What can hang from each mark
Z_474: Z_443
Z_443: Z_474 Z_506 Z_764 Z_977
Z_506: Z_443 Z_734
Z_764: Z_443 Z_590
Z_95: Z_443
Z_590: Z_764
Z_977: Z_443
Z_734: Z_506

Every row comes from one small tree of marks. The marks that hang from a mark follow it in brackets, in the order of their numbers. Every link used is in the known rows. Which tree was each row made from?
Known rows
Z_95[Z_443[Z_764 Z_977]]: [ -0.4 -22.8   1.3 -20.8  -3.6  26.3   9.4 -15.5  12.0   0.0  22.4   1.2
   1.0   9.7 -23.4  -6.4 -11.9  13.7  21.3 -10.1]
Z_506[Z_443[Z_474 Z_764 Z_977] Z_734]: [ -7.9  17.5  14.4   1.5  25.3 -21.4  18.7  -2.9   7.0 -20.8 -45.0  -4.0
   4.6   2.5 -12.6 -18.7  31.7  11.6  -6.7 -32.7]
Z_977[Z_443[Z_474 Z_506[Z_734] Z_764[Z_590]]]: [ 21.8  26.7 -19.1  -7.7 -16.0   0.7  -2.1   2.4  -9.4 -11.0 -24.8  26.0
   4.3  13.7  17.2  10.5  23.8  -9.5 -26.6   8.8]
Z_977[Z_443[Z_474 Z_506 Z_764]]: [ 29.8  13.6  -5.7 -21.6  -7.3  23.6   5.3   4.4  -1.8 -16.4  -4.5  14.7
  16.5  26.2  19.2   0.8  20.7  -4.8 -27.7  16.8]
Z_734[Z_506[Z_443[Z_474]]]: [-26.7  -5.7  46.2 -12.0  21.2 -10.2   7.2   9.2  -7.4 -23.8   2.5 -28.0
  30.8 -26.1  14.0  -2.1 -33.3  13.9 -43.2  11.0]
Z_734[Z_506[Z_443[Z_474 Z_764[Z_590]]]]: [-23.5   9.6  27.3 -14.7  19.4 -21.9  17.4   8.3  -5.7 -27.9  -8.7 -25.2
  38.1 -17.3  15.3   8.9 -18.6   8.5 -15.2  -2.2]
Z_443[Z_474 Z_506[Z_734] Z_764[Z_590] Z_977]: [ 14.6  26.8 -38.9  20.2  -8.9 -35.4  24.2 -24.7  29.6  21.7 -36.1  17.3
 -16.4  14.9 -10.2   7.7  60.8 -44.2  33.7 -49.3]
Z_734[Z_506[Z_443[Z_474 Z_764 Z_977]]]: [-20.0   5.1  24.3 -11.2  27.4 -19.1  23.8   5.8   8.3 -26.3  -4.3 -27.1
  39.6 -10.9   3.5  -4.5  -1.3   3.5 -16.3  -6.7]
Z_95[Z_443[Z_474 Z_506 Z_764]]: [  7.5 -15.1  15.2 -25.5 -12.9  26.8  14.1 -34.3  11.9  15.8  16.4  -7.7
  -4.3  21.6 -10.3   3.1  -5.8  -5.0  13.8 -17.5]
Z_474[Z_443]: [ -4.4  -3.1  17.9   3.6 -21.7  50.7 -41.2  36.9 -29.6  -1.2  38.0   7.4
 -18.9 -22.0   5.3 -26.0 -43.0   7.8 -18.4  36.1]
Z_506[Z_443[Z_764[Z_590]] Z_734]: [-25.9  14.2  15.1  -9.5  17.0 -26.0 -11.3  16.4 -22.1 -23.2 -31.9   0.0
  -8.5  -7.9  -0.1   9.3 -18.0  36.6  -7.3 -15.5]
Z_95[Z_443[Z_506[Z_734] Z_764[Z_590] Z_977]]: [ -4.7 -17.6 -20.5  -4.3 -18.9  -5.3  -1.6 -28.1  11.8  21.6  10.9  13.1
 -24.7  17.0 -28.1   8.6  -2.7  -5.3  24.1 -26.2]
Z_95[Z_443[Z_474 Z_506 Z_764 Z_977]]: [ 15.3 -21.0  -4.7 -11.2 -13.1  17.0  25.6 -40.6  28.4  17.2  12.1  -0.1
  -2.9  29.4 -22.5 -10.5  18.8 -18.5  25.0 -28.8]
Z_590[Z_764[Z_443[Z_474 Z_506]]]: [-10.5 -19.7  -1.3  22.7  -9.8  -1.5 -34.9  -4.1 -23.2  40.7  24.0 -19.2
 -17.6 -40.8   1.0  33.1 -40.2   2.6  -2.5  74.6]
Z_474[Z_443[Z_506[Z_734] Z_764[Z_590] Z_977]]: [  2.9  17.2 -34.0  24.4 -29.2   5.7 -28.5  19.1  -9.0  16.2  16.0  20.3
 -33.2   6.3 -15.1 -15.1  11.5 -25.3  21.3  -5.1]
Z_443[Z_474 Z_506[Z_734] Z_764 Z_977]: [ 10.8  23.8 -16.7   8.9   8.6 -16.2  20.7 -21.3  34.6  20.0 -19.6   4.8
 -16.0  17.8 -17.5   2.1  61.1 -32.9  17.5 -43.5]
Z_474[Z_443[Z_506 Z_764]]: [  3.1   8.8  -2.1  -4.2 -20.1  37.1 -32.6  25.9 -17.6   9.1  41.6   3.6
 -23.9  10.3  -0.3 -11.0 -16.4  -5.7  10.4  14.2]
Z_764[Z_443 Z_590]: [ -5.0  -2.6 -12.6  26.7  -5.7   0.0 -31.8  22.8 -34.9   8.3  10.3   7.8
   0.3 -44.2  31.6  28.1 -42.7  19.8   1.0  54.1]
Z_590[Z_764[Z_443[Z_474 Z_506[Z_734] Z_977]]]: [-12.5 -15.3 -13.9  35.5  -7.3 -15.0 -33.7  -8.0 -15.8  45.6  13.8 -13.4
 -24.1 -42.3 -12.1  27.3 -20.2  -5.1  -3.0  63.8]
Z_977[Z_443]: [ 11.1  -9.0  10.5 -20.7  -6.6  35.9 -24.0  28.8 -23.9 -28.5  12.5  21.7
  10.1  -7.0  21.3  -4.3 -30.8  27.1 -57.9  49.1]

Which tree is each row?
[ 26.2   7.3 -19.4  -0.1   3.7  -3.4  33.8 -22.0  41.5  13.9  -5.5   1.7
   1.0  32.2  -8.5  -5.1  56.8 -36.8  31.6 -38.3]  Z_443[Z_474 Z_506 Z_764 Z_977]
[  6.7  -6.1  12.4  20.0   8.6  19.2 -20.3   1.4 -10.0  25.4  21.9 -11.7
  -2.0 -21.3  23.3  15.1 -11.4   3.4 -20.3  45.0]  Z_764[Z_443[Z_474 Z_506]]
[  2.7  -6.5  23.1 -28.3  -7.1  36.6  18.3 -23.2   4.8  -2.8   7.4  -7.7
   9.1   3.0  -7.3  -1.7 -12.1   8.5  12.1 -10.1]  Z_95[Z_443[Z_474 Z_764]]
[ 32.1  15.6 -20.8 -13.8 -19.2  10.1   7.0   1.9  -4.9 -15.9 -15.4  23.8
  15.9  23.8  24.0   5.1  20.7 -11.3 -16.6  12.0]  Z_977[Z_443[Z_474 Z_506 Z_764[Z_590]]]
[  5.9   0.1  30.2 -24.5  19.0   6.4  25.2   3.3  -1.2 -31.2 -21.3 -14.8
  26.3  15.0  12.3 -15.4  -0.4  21.4   2.9 -14.3]  Z_506[Z_443[Z_474 Z_764]]
[  5.3  -0.3  -4.9  39.7  12.1   0.2 -17.5  -4.7   2.1  31.9   7.2  -3.7
 -11.8 -23.4   5.5   7.0  17.2  -8.0 -19.2  30.3]  Z_764[Z_443[Z_474 Z_506[Z_734] Z_977]]
[  0.2   3.8 -17.6 -17.0  -8.8  -9.5  -8.7   5.7  -0.5  10.5  13.6   7.1
 -18.0  17.2   9.1  33.4 -14.9  -0.7  30.8 -14.4]  Z_443[Z_506 Z_764[Z_590]]
[-33.9   2.1  35.6 -25.5  29.5 -12.6   1.2  19.7  -9.9 -28.8  11.7 -29.9
  30.9 -15.8   8.8  12.2 -36.2  26.6 -24.9   8.8]  Z_734[Z_506[Z_443[Z_764]]]
[  9.0   4.3 -36.5  56.8 -12.2 -27.2 -12.6  -8.4  -5.5  33.2 -15.4  14.6
 -13.2 -28.2  14.6  16.3  17.0 -23.1   3.5  21.2]  Z_764[Z_443[Z_474 Z_506[Z_734] Z_977] Z_590]
[  6.6  11.5 -12.8   6.3 -13.1  37.1 -17.1  31.2  -8.0  -6.4  28.5   9.2
  -6.9  -0.2 -10.2 -29.6   1.7  -6.4  19.1  11.0]  Z_474[Z_443[Z_764 Z_977]]
[ 13.8  -6.4  11.0 -10.9  18.7  -3.5  36.8  -3.4  14.9 -29.4 -26.2  -7.6
  27.7  21.8   0.9 -29.4  24.0   7.6  13.3 -24.9]  Z_506[Z_443[Z_474 Z_764 Z_977]]
[-21.6 -13.7  22.7   6.7  19.5 -18.2 -13.5  11.4  -8.4 -15.2 -19.9   2.9
 -16.6 -11.9 -13.2 -19.5 -13.3  30.8 -34.6  -8.3]  Z_506[Z_443[Z_977] Z_734]
[ -9.0 -20.0  -5.4  15.6   0.2 -12.1 -27.6  -2.7  13.6  28.5  16.1  13.3
 -45.6  -2.2 -17.9   0.8  -3.1  -6.7 -22.7  -8.0]  Z_443[Z_506[Z_734] Z_977]
[ -4.9  -9.4  11.6 -22.5   9.7  -8.3   6.7  15.6 -13.7 -31.1 -12.5  -4.0
  15.2  12.0  12.9  -1.4 -25.5  32.4  12.3  -8.5]  Z_506[Z_443[Z_764[Z_590]]]
[ -5.5  19.6  -1.6  10.6  13.3 -35.0  20.8  -4.2   2.6 -20.0 -55.9   5.0
   4.2  -0.2  -8.0 -14.3  32.0   4.6   4.8 -37.0]  Z_506[Z_443[Z_474 Z_764[Z_590] Z_977] Z_734]
[  0.2  14.6 -19.2  16.1 -17.4  19.0 -30.3  20.4  -4.7  16.3  26.9  12.3
 -33.1   8.7 -20.0 -19.1  11.4 -16.9  11.0   0.0]  Z_474[Z_443[Z_506[Z_734] Z_764 Z_977]]
[  7.7  -7.6 -18.3   2.6 -21.5  -5.2  19.1 -41.8  20.5  22.9  -9.2  11.1
 -14.8  17.7 -23.5  -0.7  22.8 -23.4  25.5 -37.3]  Z_95[Z_443[Z_474 Z_506[Z_734] Z_764[Z_590] Z_977]]
[ 12.3  -4.9 -44.6   3.1  -8.8 -24.1   7.3  -4.3  21.9  14.7   6.3  16.4
 -15.3  27.9  -7.5  13.8  20.7 -20.3  45.8 -28.8]  Z_443[Z_506 Z_764[Z_590] Z_977]
[ 16.0 -12.3  -6.5  33.5   7.8   9.1  -8.9  -5.6   5.9  27.8  16.7  -4.6
   0.1 -13.6  11.6   1.9  13.6 -10.2  -9.2  33.8]  Z_764[Z_443[Z_474 Z_506 Z_977]]
[-20.5  -9.5  32.2  -4.0  21.1 -17.0  14.8   4.7   3.9 -22.2  -1.4 -23.0
  32.5 -20.3   5.7 -11.6 -15.5   4.2 -35.5   3.7]  Z_734[Z_506[Z_443[Z_474 Z_977]]]
[-32.1   3.1  25.5 -19.5  20.5 -21.6   3.3  18.3 -12.1 -28.4   4.3 -24.0
  30.4 -17.0  12.6  14.9 -36.3  21.1 -17.0   5.6]  Z_734[Z_506[Z_443[Z_764[Z_590]]]]
[  3.5 -13.9  -7.0  -8.6   9.5 -17.4  18.6   9.4   2.6 -28.1 -16.9   2.7
  17.3  19.5   1.1 -15.4  -0.4  18.1  24.6 -18.6]  Z_506[Z_443[Z_764[Z_590] Z_977]]
[  5.7  -3.8   7.6 -19.3 -18.7  22.6  21.5 -25.2   1.2  -1.6  -3.6   0.9
   9.9   1.2  -3.0   3.1 -12.6   1.1  23.4 -14.5]  Z_95[Z_443[Z_474 Z_764[Z_590]]]
